Each row was made from one path, in order. Every step used is in the known rows, and no mark comes twice. Write each row's path.
(in the rows, 128 means zero)
Known rows
patav-lurev: [128 121 140 128 129 127 133 122 121 130 125 133 123 130 122 124 133 126
 123 143 123 130 121 119 139 109 127 119 145 135 124 120 130 130 123 139
 113 128 131 140 136 137 136 144 131 126 120 124 132 119 140 125 135 130
 145 126 123 118 127 132 126 132 122 121 101 130]
dusid-lurev: [125 102 133 128 138 122 136 120 110 136 131 133 140 134 118 135 117 131
 130 137 144 139 115 116 130 101 132 115 147 131 123 128 132 123 113 118
 128 122 144 116 138 157 131 123 134 127 117 124 122 117 135 126 146 125
 114  98 123 106 135 137 135 126 129 124  88 129]
lurev-patav-gaba-noreg: [126 149 136 134 142 135 136 155 123 132 108 123 130 116 136 117 142 134
 125 116 121 122 136 163 133 145 128 136 132 126 129 138 137 120 122 125
 144 125 133 134 136 113 122 130 125 131 123 132 125 121 120 128 105 138
 100 130 131 139 135 126 103 137 130 131  59 130]
noreg-gaba-nipu: [137 119 133 125 107 121 121 147 118 135 126 132 109 144 124 128 124 132
 126 124 133 137 128 123 133 136 116 131 107 125 135 131 124 132 140 140
 108 138 130 122 108 122 126 125 125 114 126 132 140 141 121 131 115 121
 131 130 129 140 130 118 137 113 124 132 150 127]
lurev-patav: [128 128 140 132 125 127 143 128 138 130 122 132 129 124 122 122 134 142
 123 138 127 142 128 142 120 117 130 125 132 135 123 130 138 126 131 125
 143 112 130 143 135 123 122 122 133 127 124 133 107 123 130 123 119 136
  99 113 128 117 137 120 127 123 127 121  65 123]
nipu-patav-lurev: [122 142 130 131 128 128 141 110 138 120 122 132 111 124 123 132 135 122
 128 141 123 133 121 129 128 128 131 116 142 131 135 114 132 139 121 133
 112 119 131 145 146 137 138 129 133 129 121 122 124 119 145 125 130 134
 127 136 128 117 131 140 136 142 136 119 139 119]
patav-noreg-gaba: [121 118 124 125 116 132 124 145 122 112 138 116 149 141 139 132 103 128
 127 115 126 129 130 111 139 129 117 130 121 132 129 122 115 132 126 126
 133 119 130 121 124 122 130 119 124 128 116 127 138 135 140 128 139 118
 144 132 132 135 119 129 118 137 125 137 205 129]
lurev-patav-noreg-gaba-nipu: [129 140 124 125 116 127 110 149 144 128 126 124 136 137 129 115 120 113
 134 117 128 115 140 133 131 155 117 137 132 132 135 134 124 140 145 128
 135 127 128 133 114  86 113 103 120 124 124 141 137 142 127 129 136 131
 125 143 137 153 145 112 120 133 128 135 117 137]
dusid-patav-lurev: [127 131 130 126 139 128 128 116 143 129 138 139 126 127 121 121 136 118
 134 131 125 121 122 116 135 120 130 126 168 130 115 125 132 131 124 137
 120 120 135 139 132 148 132 144 123 127 135 135 118 115 138 129 163 139
 132 119 124 111 141 123 142 140 126 125  46 132]
lurev-dusid-patav-gaba-nipu: [135 125 135 142 129 119 112 115 128 155 122 155 117 120 125 127 138 119
 138 112 135 104 119 136 139 167 121 144 143 123 110 131 128 118 142 131
 125 147 149 135 113 110 114 129 124 128 139 135 128 132 112 132 155 135
 107  93 120 136 145 133 132 128 120 139   4 130]
noreg-gaba: [134 117 133 129 113 131 140 146 113 123 134 127 121 140 135 140 113 144
 128 122 131 147 127 117 126 107 124 126 106 123 133 121 122 124 128 135
 126 123 129 124 119 144 132 134 128 121 124 126 125 134 133 127 113 120
 123 125 129 118 116 131 136 122 130 127 170 124]
gaba-noreg: [124 112 140 128 143 128 134 142 116 124 123 116 158 126 129 118 136 133
 117 134 132 129 127 143 142 112 127 129 130 131 129 139 132 121 118 117
 128 128 130 116 136 126 136 140 131 125 118 129 135 113 117 130 119 127
 128 130 130 133 118 135 113 121 129 129 125 125]
nipu-gaba-noreg: [130 120 129 129 142 132 118 143 110 121 136 109 143 131 128 121 145 138
 121 138 134 131 138 147 129 113 120 129 114 122 133 148 126 122 119 122
 123 144 118 101 125 123 136 149 123 135 131 127 135 133 117 137 106 123
 140 139 137 137 121 130 118 126 132 135 187 136]
nipu-noreg-gaba-patav-lurev: [132 152 118 120 136 137 130 125 134 123 138 133 108 123 125 148 126 115
 122 113 119 137 132 114 120 112 132 139  90 114 132 122 133 124 128 138
 116 125 122 129 125 143 135 140 125 120 145 125 139 135 138 117  94 128
 146 167 128 111 113 116 141 127 121 122 172 129]
patav-gaba: [130 124 140 130 122 127 140 135 115 135 117 137 116 130 132 128 130 144
 122 125 121 138 122 129 139 137 122 120 120 134 121 123 126 121 119 140
 130 124 140 136 132 133 128 136 130 124 115 119 130 124 131 129 122 121
 117 113 122 125 122 133 111 130 118 134 101 123]
noreg-gaba-patav-lurev-dusid: [127 136 130 139 119 138 138 117 124 123 144 138 127 118 131 158 120 126
 135 115 128 125 123 129 113 116 135 152 103 106 132 112 123 117 143 120
 114 139 129 123 116 129 136 121 124 136 153 121 137 135 129 117  99 136
 140 134 124 116 128 145 139 122 112 123 147 131]
nipu-noreg: [130 114 134 122 142 124 134 114 116 135 122 127 125 125 123 125 128 128
 112 135 129 140 124 110 132 108 118 118 113 139 120 128 135 121 114 138
 136 117 127 131 136 144 129 144 140 119 116 124 122 127 134 125 131 121
 125 118 127 114 105 121 129 119 135 121 116 119]
patav-noreg-gaba-nipu: [128 121 124 121 116 124 110 146 128 126 130 121 138 145 130 118 109 116
 129 126 129 117 132 113 145 146 113 134 121 134 133 132 118 135 138 132
 116 136 129 119 114 100 124 117 121 120 114 131 154 141 130 132 142 118
 146 140 133 155 132 122 118 131 124 140 169 133]
patav-nipu: [126 111 135 125 123 124 139 119 124 128 117 128 131 130 130 120 125 142
 124 145 120 132 119 129 131 113 139 116 152 142 123 118 130 129 122 132
 125 128 125 139 137 143 132 132 137 128 115 121 124 112 126 129 138 124
 141 113 120 126 118 137 122 122 124 121 127 122]
patav-lurev-dusid: [126 106 144 141 132 126 132 103 108 137 128 135 132 118 128 138 127 126
 127 137 130 120 115 121 131 112 122 134 144 128 119 112 129 122 128 127
 121 140 137 137 132 128 134 139 137 136 130 122 129 122 133 122 139 133
 138 105 122 122 123 147 125 136 121 118  89 130]
noreg-gaba-patav-nipu: [126 136 121 123 111 136 144 134 141 113 134 130 122 130 132 141 121 145
 132 115 120 137 127 136 118 116 149 134 112 122 135 119 122 128 134 129
 119 122 123 125 124 143 134 116 125 124 137 123 132 122 123 124 103 124
 144 147 122 122 120 133 135 111 114 125 195 122]
patav-gaba-noreg: [125 127 137 131 140 132 133 155 108 129 113 123 139 125 134 122 136 138
 120 119 122 123 127 150 151 142 122 131 126 128 127 138 129 118 117 128
 127 134 136 118 136 128 132 144 127 128 115 123 143 119 117 129 114 125
 125 129 128 140 120 136 100 132 127 137 104 127]

Which path is each row?
[126 122 130 131 137 126 138 126 126 138 126 137 138 126 120 133 123 127
 135 137 139 140 124 125 120 118 135 116 153 128 125 131 138 127 121 116
 146 115 142 131 139 144 121 110 131 128 127 133 107 120 139 123 140 139
  86 100 125 104 150 125 140 134 131 121  30 131]
dusid-lurev-patav
[129 132 131 127 121 115 130 116 145 136 116 138 106 129 114 119 139 125
 124 143 134 134 122 140 132 143 124 118 122 134 137 134 134 141 135 134
 115 131 133 132 131 117 129 116 132 116 115 124 127 127 125 131 131 128
 117 131 128 136 141 130 137 121 133 132 129 115]
gaba-nipu-patav
[131 136 125 128 127 135 133 121 138 122 149 125 127 129 116 135 141 149
 121 140 128 144 130 143 117 115 135 128  91 118 129 140 127 120 130 125
 116 131 122 109 121 125 132 130 122 129 137 118 132 136 123 130  95 124
 135 143 130 116 129 121 134 113 110 135 166 130]
nipu-gaba-patav
[133 149 124 128 110 124 117 131 140 129 120 134  84 134 125 133 129 111
 136 129 129 128 130 127 124 153 121 127 116 121 147 123 125 146 141 142
  99 139 128 135 121 128 134 122 124 122 132 129 136 139 135 128 116 131
 135 160 130 136 141 130 149 133 138 124 170 126]
noreg-gaba-nipu-patav-lurev
[121 139 115 124 132 136 120 120 142 112 154 119 154 131 123 125 127 130
 124 138 125 128 134 133 127 123 133 129 107 124 131 140 120 125 125 117
 124 126 120 112 128 101 132 122 117 136 126 121 145 135 130 130 123 122
 155 149 132 135 133 118 118 131 109 147 183 137]
nipu-gaba-patav-noreg
[129 124 124 126 140 131 118 137 110 119 125 109 142 130 134 119 140 137
 127 141 128 122 136 144 130 112 132 123 132 126 134 141 123 130 118 121
 123 146 110 106 129 132 140 146 127 140 131 126 136 124 115 137 113 121
 156 140 134 143 118 137 113 128 133 126 196 134]
patav-nipu-gaba-noreg
[139 160 134 127 139 122 118 129 135 152 102 141  92 119 119 115 141 116
 120 121 118 124 135 135 132 162 118 127 116 131 123 140 142 125 132 145
 140 131 129 148 128 106 107 127 133 118 126 134 126 136 121 125 114 132
 101 127 129 136 133 103 118 127 135 126  42 129]
lurev-patav-gaba-nipu-noreg
[126 117 120 134 119 122 102 122 132 134 145 134 153 129 132 128 114 101
 145 105 143  95 130 112 134 157 117 154 136 122 119 124 116 128 148 118
 129 138 138 120 106 101 117 115 118 131 142 140 137 142 122 131 170 132
 130 115 129 145 145 134 134 137 127 141  98 138]
lurev-dusid-patav-noreg-gaba-nipu
[130 140 124 129 138 134 118 143 127 119 122 109 137 123 133 116 147 136
 130 137 126 120 143 163 116 128 135 129 151 128 136 141 131 130 125 116
 139 139 107 121 131 116 129 132 127 145 138 135 121 127 114 135 103 135
 130 146 137 146 130 124 115 131 138 121 146 136]
lurev-patav-nipu-gaba-noreg
[127 132 134 130 122 127 142 123 144 130 110 130 125 123 128 118 131 141
 129 143 120 134 128 139 121 113 144 116 158 142 123 121 136 132 131 125
 145 119 122 150 138 129 122 122 138 133 125 131 109 113 125 125 128 134
 114 117 123 125 131 129 121 124 130 115  74 125]
lurev-patav-nipu
[126 119 119 140 145 130 112 114 118 126 141 117 154 116 137 126 148 124
 143 123 137  99 133 143 119 129 134 143 158 117 121 132 123 120 131 109
 136 151 117 109 123 131 132 144 123 150 157 135 117 127 109 138 145 135
 138 114 133 139 129 148 129 134 136 126 115 138]
lurev-dusid-patav-nipu-gaba-noreg
[135 118 128 124 127 129 132 135 106 130 129 125 115 132 133 142 118 129
 120 116 129 144 132 105 123 107 114 126  90 125 129 121 126 124 123 140
 139 122 124 131 124 154 130 142 134 120 129 130 124 141 136 125 114 118
 126 131 131 117 104 121 137 122 139 121 183 120]
nipu-noreg-gaba
[125 134 116 124 126 126 104 147 133 134 130 127 141 140 125 127 105  98
 145 122 141 114 139 116 128 156 123 133 149 128 135 136 125 138 136 116
 135 128 139 119 119 108 114  93 119 128 128 141 134 138 137 127 149 137
 114 134 132 138 162 116 133 142 132 132  86 145]
dusid-lurev-patav-noreg-gaba-nipu
[133 140 126 132 120 132 127 124 137 125 124 125 112 126 128 123 140 145
 132 148 120 133 137 144 108 122 134 116 141 132 129 130 129 135 130 127
 141 133 110 136 130 123 124 129 131 142 135 131 108 132 127 132 115 131
 125 126 133 130 134 121 127 125 131 119 132 132]
lurev-patav-nipu-gaba
[134 136 125 126 107 121 125 135 137 130 123 131  95 137 125 134 127 127
 131 123 134 136 130 134 123 146 121 124 100 123 147 129 125 141 141 136
 110 129 130 124 117 126 128 112 128 118 128 130 128 142 126 130 112 126
 118 143 133 136 139 128 146 118 139 130 186 117]
noreg-gaba-nipu-patav
[130 135 126 126 115 135 148 139 136 118 142 133 123 131 127 147 122 143
 124 115 128 147 127 131 117 109 136 137  91 118 135 129 127 120 133 125
 120 121 130 117 120 137 133 118 121 119 136 123 131 133 129 123  93 124
 126 146 126 117 124 126 141 109 113 136 175 125]
noreg-gaba-patav
[136 119 135 120 141 114 117 118 123 146 117 136 116 129 112 114 136 115
 112 144 133 129 126 116 139 132 119 121 111 136 121 139 137 127 129 141
 121 131 128 129 129 119 122 138 137 112 117 128 133 129 118 129 135 121
 130 122 126 131 121 112 130 115 133 125  93 123]
gaba-nipu-noreg
[128 107 134 142 131 123 136 101 128 138 141 138 146 117 128 135 135 129
 135 123 142 119 117 120 125 111 131 138 149 122 109 122 130 117 131 118
 141 126 139 126 126 135 125 133 131 134 141 133 106 123 125 126 161 137
 108  87 123 110 133 142 143 125 127 131  46 124]
lurev-dusid-patav
[133 136 112 116 130 129 125 125 136 124 131 126 113 129 138 131 124 121
 138 105 125 128 130 100 117 124 139 129 134 127 121 118 126 131 122 134
 142 118 120 138 125 164 126 141 128 125 145 137 107 129 132 129 153 127
 128 126 127 113 114 124 145 130 145 118 132 125]
dusid-patav-nipu-noreg-gaba
[128 136 122 116 139 128 140 104 144 124 125 132 129 116 121 129 128 129
 116 132 118 131 122 127 124 110 148 127 121 133 122 125 136 123 125 127
 133 121 115 134 140 140 131 132 136 122 127 119 132 114 119 121 123 123
 146 135 119 117 107 124 126 111 119 119 137 121]
gaba-patav-nipu-noreg
[115 125 123 126 145 127 124 123 133 127 131 126 164 127 124 122 113 111
 137 136 137 123 127 118 128 128 133 122 169 137 124 129 133 132 121 106
 150 108 140 131 144 122 119 102 127 135 115 132 122 117 147 126 162 139
 105 110 128 120 154 124 122 149 130 128  60 137]
dusid-lurev-patav-noreg
[118 136 123 125 128 118 115 114 151 125 120 127 137 131 119 110 125 111
 127 141 131 113 127 131 140 159 119 120 137 140 137 133 125 147 133 124
 122 127 130 132 138  94 126 108 129 121 102 126 143 127 135 133 158 127
 136 135 132 148 141 131 121 140 133 140 152 122]
gaba-nipu-patav-noreg
[121 148 128 131 140 133 139 141 128 120 111 122 125 118 138 127 141 131
 125 115 124 124 126 156 139 157 124 126 121 122 138 132 130 127 116 125
 133 126 135 127 144 132 134 131 126 128 117 120 132 120 125 130 107 131
 113 140 131 137 121 145 109 142 139 136 152 117]
nipu-patav-gaba-noreg
[129 120 128 118 136 121 130 109 121 131 114 127 125 125 129 119 126 127
 117 138 118 132 122 110 129 111 138 116 132 140 121 118 133 128 116 135
 137 123 118 140 140 149 129 142 142 125 118 123 124 118 126 127 144 120
 140 118 123 123 103 128 124 122 137 114 133 118]
patav-nipu-noreg
[132 123 122 119 124 128 128 132 116 126 121 121 114 131 139 136 115 129
 126 115 119 135 128 106 123 112 131 124 107 134 128 116 124 128 122 139
 136 126 115 134 129 157 131 141 137 124 132 126 122 131 131 124 126 118
 137 130 127 123 101 129 131 123 144 114 187 121]
patav-nipu-noreg-gaba
[123 125 115 123 125 132 120 139 142 115 149 122 151 137 139 126 113 118
 140 107 129 118 131 103 136 137 125 135 142 128 123 124 117 133 129 124
 136 111 133 125 119 130 125 122 113 128 131 138 127 133 144 132 163 130
 128 130 130 128 134 123 135 145 129 142 140 131]
dusid-patav-noreg-gaba
[130 132 130 141 132 135 122  98 128 128 148 133 124 115 122 150 141 127
 132 137 129 124 126 137 110 118 132 142 106 111 128 123 125 116 136 122
 110 153 123 116 121 119 137 136 125 146 154 120 137 137 126 124 103 133
 145 131 128 123 131 139 136 126 109 128 140 139]
nipu-gaba-patav-lurev-dusid
[123 140 124 128 121 136 129 148 137 115 132 119 145 132 139 131 111 124
 134 115 124 129 140 124 123 132 123 134 129 131 134 124 121 134 131 121
 149 113 127 138 124 107 120 108 122 132 124 136 123 137 142 125 132 131
 118 138 136 134 133 120 121 141 132 132 150 130]
lurev-patav-noreg-gaba
[133 119 126 127 119 127 125 120 119 123 130 118 118 137 130 127 131 148
 129 148 123 133 129 130 122 118 133 112 135 132 129 128 121 132 126 133
 120 138 114 125 128 136 134 137 131 137 128 123 125 130 125 135 127 118
 151 122 128 130 118 130 123 128 127 123 178 130]
patav-nipu-gaba
